Each row comes from the steps of one walk. Every step used is in the known rows, and no mark comes twice. Write the walk behind each row, first mark first.
In the rows, 128 means zero.
Known rows
F > A > W: [135 165 122  98 125  51 135  90 112 148 141 114 155 140 129  90 135 141
 103 154 123 159 110 160 139 123  86 143  71 116 106 139  94  91 123  89
 156 126 131 117 114]
F > A: [138 147 140  89 108  77 148  90 124 140 141 159 199 137 117 132 132 114
 116 127 126 138 145 147 146 142  97 141  92 117 129 126 135 109 102 134
 143 118 125 145 108]
U > B > C > X > G > E: [119 142 175 128 177 112  76 141 149 106 131 114 204 139 105 136 140 162
 139 131 170 117 157 119  38 118 168 114 102  82  84 125  97 125 122 120
  79 199 114 127 146]
G > R: [123 105 120 143 116 161 108 140 161 115 116 118 145 144 148 146 181 139
 113 132 127 140 126  87 183 150 147  99 105 193 140 124 146 131 147  90
 131  98 112 116 106]
F > T: [147 117 130 174  89 142 143 118 124 126 128 122  80 136 121 131 146 121
  92 133 123 120 112 159  94 128 143 132 130 108 111 134 162 122  88 123
  88 122 125 149 143]
E > G > B > U > X > C > J: [137 118 171 133 112  94 102 132 106 113 116 141 142 142 113 119 134 142
 174  64  91 116 105 101 108 137 151 117  82  90 140 155  97  22 189 192
 147 110 113 147 153]
U > B > C > J > D: [132 188 160 127 127 140 104 134 150 115  97 161 121 150 105 120 183 129
 149  96  94 147 114  98 144 103  82 146 111 163 145 114  73  80 152 168
 103 171 102  94 114]
H > F: [146 112 121 167 133 118 141 160 139 113 132 164 108 152 137 129 155 137
 134 116  64 133 130 133 138 131 159 123 146 142 126 107 155 126 130 125
 148 103 171 106 129]
J > U: [118 127 160 125 109  98 143 131 175  92 140 137 169 111 128 166 120 148
 127 114 135 116 137  98 181 160 140 138 113 175 141 107 111 117 109 139
 138 150 105 118 141]
J > C > X > U > B: [157 169 130 106 155 138 164  68 101  63 136 120 122 181 137 118 143 135
 155 102 152 104 142 111  86 138 171 116  62 144 135 126  94 127 122  76
  84 171 108  79 139]
H > F > L: [126 121 127 233 115 156 150  98 120 114 132 162 121 133 141 153 136 103
 109 111  90 112 146  93 142 123 150 133 108 163 135 115 137 132 147 119
 158 107 130 105 128]
B > C: [121 210 140 102 142 138  90 128 123 131 135 129 161 123 102 118 162 128
 162 117 112 148 108 144 127 145 107 148 126  93 146 110 138 146 139 119
  88 135 116 112 129]
J > C: [137 182 120 101 133 167 198 136 129 100 137 115 106 129 161 118 121 134
 111 104 152 157 109 100 119 175 121 150 129 141 124 130 139 124 116 103
 109 101  91 172 132]
B > U: [103 132 156 126 117 108 128 131 144 136 139 125 115 130 122  74 166 137
 133  99 102 101 122  97 114 141 136 110 103 106 150 128 105 120 137 138
 137 111 127 140 149]
M > D > W: [118  93 104 137 148 115 137 123 130 131 124  99 104 120 131 117 130 200
 148 131 127 145 134 149 175 162 146 170 142 129  97 134 135 135 125 170
 151 143 145 119  85]
G > E > D > X > U: [107 146 134 160 132  99 165 118 100  96 155 126  77 135 117  88 112  44
 127 148 179 109 158 137  44 150 147 215 104 118  84 166 117 176 115 154
 152 198 140  76 104]
D > W: [126 110 125 131 152 136 120 105 115 124 141  88  93 124 127 115 137 178
 169 121 118 139 122 146 171 140 126 144 132 114 106 145  98 122 127 167
 124 120 134 130 112]
V > H: [122 189 116 151 142 167 122 124 142 130 123 109 182 125 116 133  86 135
 150 131 119 106 175 164 105 117 109 105 120 123 126  70 150 127  92  88
 148 166 167 139 135]
U > X > C: [147  58 140 118 139 103 103 112 105  97 134 141 119 111 156 120 105 111
 147  73 151 124 136 127 133 137 151 114 125 123 125 135 126 118 135 214
 110 101 106 172 147]
B > U > X > G: [133  90 162 122 124 121  98 100 163 138 140 140 128 136 138  93 134 141
 145  86 117  88 130 126  21 104 160 147  81 113 143 131  90  91 121 195
 101 133 122 127 150]
E > D > X > G > R: [120 117 136 150 121 150 106 155 172 131 131 132 141 145 143 120 181 102
 118 132 145 129 131 110 101 134 154 147  80 186 125 148 123 143 127  88
 129 112 127 124  88]
G > B: [142 154 146 122 146 157 127 143 132 103 124 126 140 155 147 160 142 154
 123 132 138 135 141 115 119 119 112 140 102  61 168 131 131 128 150 116
 158 129 145 130 127]
T > F: [147 107 134  95 142 121 128 136 136  79 139 212 145 130 124 148 123 134
 128 133 169 126 114 131 153 145 111 120  98 124 114 115 115 117 118 150
 156 133  83 127 153]
T > F > A: [154 128 144  64 122  73 150  97 130 106 148 217 209 142 118 145 132 118
 118 130 152 136 137 149 162 154  87 132  69 116 120 119 130 103  95 151
 161 122  93 144 127]
C > J > U > X > G > B: [151 135 175 118 128 146 112 125 162  96 127 136 165 157 150 164 130 173
 142 100 128 107 141 109  68 115 141 167  73  72 178 136  95  70 152 168
 147 148 133 117 138]
A > F > L: [124 135 111 188 113 181 132  78 110 124 144 148 127 136 155 162 111  99
 126 101 140 113 145 105 128 125 131 145 162 165 131 115 117 132 162 132
 158 106  81 145 126]
F > L: [114 134 131 205 111 162 143  76 113 125 128 138 137 117 135 151 120  96
 103 117 132 107 146  91 137 120 127 135  95 153 137 128 118 133 143 122
 142 122  98 121 131]
U > X: [160  92 139 120 127 125 141 130 153 112 120 122 107 124 166 135 100 121
 147 103 127  98 149 116 115 118 131 140 133 155 130 119 112 123 110 209
 103 122 101  84 147]
U > B > C: [147 226 150  78 158 139  93 112 122  97 131 131 162 146 108 121 176 122
 179  99 111 141 120 145 121 130 117 131  89  93 153 104 128 132 136  81
  47 143 101  81 135]
B > U > X > G > E > D > W: [118  89 166 130 165  97 145 156 136 135 140  99  97 105 135  79 158 163
 164 117 145 111 140 139 114 116 103 174 103  90  74 145  74 112 100 214
 123 165 118 122 104]
B > U > X: [144  93 158 119 122 110 142 132 165 117 130 120  98 129 163  97 127 127
 148  81 109  81 146  96 104 128 137 127 117 137 147 119  97 117 114 215
 106 111 100  92 162]
U > X > G: [147  90 147 122 128 132  94 100 156 135 136 140 135 135 143 120 115 136
 143 101 131 100 131 141  26  98 156 156  97 126 132 131  97  96 116 189
  97 139 126 124 142]
J > C > X > U: [114 149 103 145 137 143 175  73  93  99 142 110 116 150 132 109 118 152
 128 129 165 108 126 107  80 174 167 148 116 146 125 137  99 159 127 133
 143 166 127 123 127]
U > B > C > X > G > E > D > W: [128 138 162 116 189 108 132 149 119 128 136  97 133 119 120  98 172 179
 181 123 155 124 136 153 124 116 103 160  98  85  79 137  72 131  97 159
 102 183 120 114  97]
D > X > C > J: [128 145 149 146 107  99 116 137  96 107 128 137 128 135 110 101 106  95
 163  82 105 136 120 125 122 163 164 140 123 120 126 177 110  63 183 151
 149 107 129 150 128]

Which walk is each row?
[129 232 145 119 113 113 125 114 111  96 116 135 149 161  93 103 145 115
 187  94  83 133 121 133  96 167 159 178  97 116 143 144 123  67 186 110
 113 164 121  50 115]
M > D > X > U > B > C > J
[120 165 192 136 159 115  78 153 163  91 133 127 162 148  99 120 134 102
 138 120 159 134 160 118  27 117 153 161 100  96  75 148  95 109 136 140
  80 203 111 105 133]
U > B > C > J > D > X > G > E
[154 127 160 115 146 162 106 123 149 110 129 133 147 160 157 153 133 161
 133 114 142 115 145 123  50  99 134 161  79  57 168 134 109 103 140 159
 136 139 142 129 137]
U > X > G > B
[128 174 155 163 126 129 133 172 162 116 127 138  72 144 119 112 116  60
 138 120 131 134 148 111 110 132 118 182 149 181 114 164  83 152 124 154
 136 137 132  97 107]
C > J > D > X
[131 169 149 144 142 100 184 199 136 136 142 135  85 116 139  93 117  35
 136 142 166 116 151 144  92 132 105 196 129 140 101 160 115 196  84 123
 141 137 136 105  94]
E > D > X
[114 187 176 122  94  96 127 135 166  95 131 139 194 117 101 156 133 155
 163  94  94 124 117 101 181 175 135 154 108 158 157 113 104  65 150 143
 134 153  98  96 140]
B > C > J > U
[125  91 156 141 142 123 108 113 134 116 125 113  68 133 126  93 158 179
 177  77  98 135 119 110 179 128 108 148 122 143 115 146  49  79 146 252
 129 127 115 136 116]
B > U > X > C > J > D > W
[126 151 176 115 171  87 146 191 134 136 123 141 175 109 120 100 175 120
 135 138 180 109 147 134  58  94  95 155  83  89  83 118 100 135  89 128
 106 213 111 114 101]
U > B > C > X > G > E > D
[110 154 130 169 112 125 135  84 111  93 146 135  61 158 106 100 115  63
 134 127 143 118 141 119  62 146 151 206 112 159 115 165  92 146 143 173
 150 180 141  73 108]
C > J > D > X > U
[125 129 143 135 102 102 111 120  90 114 120 143 145 134 110 108 125 133
 157  81  98 139 107 122 139 151 153 117 114 111 131 159 116  32 194 161
 149 115 122 159 129]
X > C > J
[141 155 116 182 145 147 136 158 150 112 128 149 145 151 127 131 123 139
 149 120  60 117 162 159 121 126 144 109 142 138 124  68 169 125 105  98
 161 129 200 116 131]
V > H > F
[135  58 151 117 134  93 104 109 114 101 140 140 113 114 153  91 122 114
 149  56 141 111 133 110 126 144 156 108 111 112 134 135 117 114 137 220
 113  92 104 176 159]
B > U > X > C
[110 120 174 148 155 111  89 157 157 107 146 116 155 133 110 123 107 102
 115 140 179 126 165 125  23 126 168 159 120  89  64 159 117 136 121 137
 106 182 130 133 134]
D > X > G > E
[121 121 192 130 137 101  85 143 174  92 131 121 192 123 114 141 118 146
 142 113 150 116 156 108  50 133 159 157 107  96  86 127 104  78 137 189
  91 197  96 107 152]
B > C > J > U > X > G > E
[109 145 173 123 129 132 109 125 150 127 144 131 138 156 126  89 181 163
 130  97 110 101 123 101  66 125 139 129  68  48 177 136  99 105 153 134
 152 121 145 156 145]
X > G > B > U
[150 103 168 115 129 125 142 140 167 106 127 118 106 140 171 114 136 141
 147  84 114  83 153  88 100 125 131 134 106 105 164 121  97 116 127 210
 121 113 109  94 162]
G > B > U > X
[140 223 143  86 153 138  94  75 102  85 142 131 148 157 100 110 174 114
 179 100 117 137 122 146  97 139 133 151  73  93 152 110 126 133 146  94
  58 166 106  63 134]
X > U > B > C
[128 222 160  96 157 161  70 123 128 125 138 135 179 143 107 133 174 152
 157 116 122 149 111 147  77 130 110 168  93  36 175 117 128 133 155 117
 101 141 135 127 129]
X > G > B > C
[119 207 190 121 101 108 118 141 174  86 140 141 193 131 105 156 129 146
 167  95 107 121 123 105 137 173 148 178  92 134 163 133  93  74 151 136
 139 155 113 101 137]
D > X > G > B > C > J > U
[138 210 164 140 139 132 122 161 161 104 128 140  90 157 116 110 134  55
 156 109 125 137 146 116 107 131 117 180 130 170 125 154  79 152 128 135
 103 145 119  79 112]
U > B > C > J > D > X
[116 127 175 132  91  80 129 127 149  81 133 146 180 112 114 151 116 151
 152  80 113 119 121  97 188 175 155 131 104 163 146 129 103  53 152 162
 154 142 100 140 141]
X > C > J > U
[106 138 103 165 118 108 151  89 107  96 151 128  80 150 118 101  98  75
 121 143 162 118 152 140  56 176 188 215 118 144 106 159 147 181 134 145
 163 180 154  75  98]
M > D > X > U
[126 105 145 144 148 109  96 137 113 100 143 151  93 121 129 104 114  64
 127  90 170 149 138 127 127 142 138 145 134 141 111 156 114 170 126 175
 123 112 126 188 122]
J > D > X > C
[137 126 172 115 110 117  93 102 176 118 136 145 172 127 125 133 122 150
 163  83 111  99 123 130  54 122 158 171  84 134 149 122  85  68 129 196
  96 154 109 108 147]
B > C > J > U > X > G
[152 134 172 115 105 103 141 135 182  90 123 129 155 115 149 154 104 142
 172  81 104  96 143  97 152 152 137 157 120 173 150 107  95  79 126 217
 106 141  81  63 157]
B > C > J > U > X
[107 182 134 160 120 129 125  84 110  94 145 137  75 156  97  93 127  62
 144 123 138 126 135 127  64 154 143 213 110 146 121 161  93 154 149 169
 139 180 136  69 108]
B > C > J > D > X > U
[125 161 163 147 151  93 173 217 146 120 140 125  99 111 133 100 111  36
 126 148 185 118 171 135  78 133 114 196 136 126  72 164 117 194  85 127
 136 161 130 101  98]
G > E > D > X
[108 112 163 152 151 102  97 165 163 111 139 118 161 129 113 124 105 111
 106 145 183 129 168 128  27 139 180 171 125  97  61 150 137 142 120 143
 117 195 137 128 122]
M > D > X > G > E
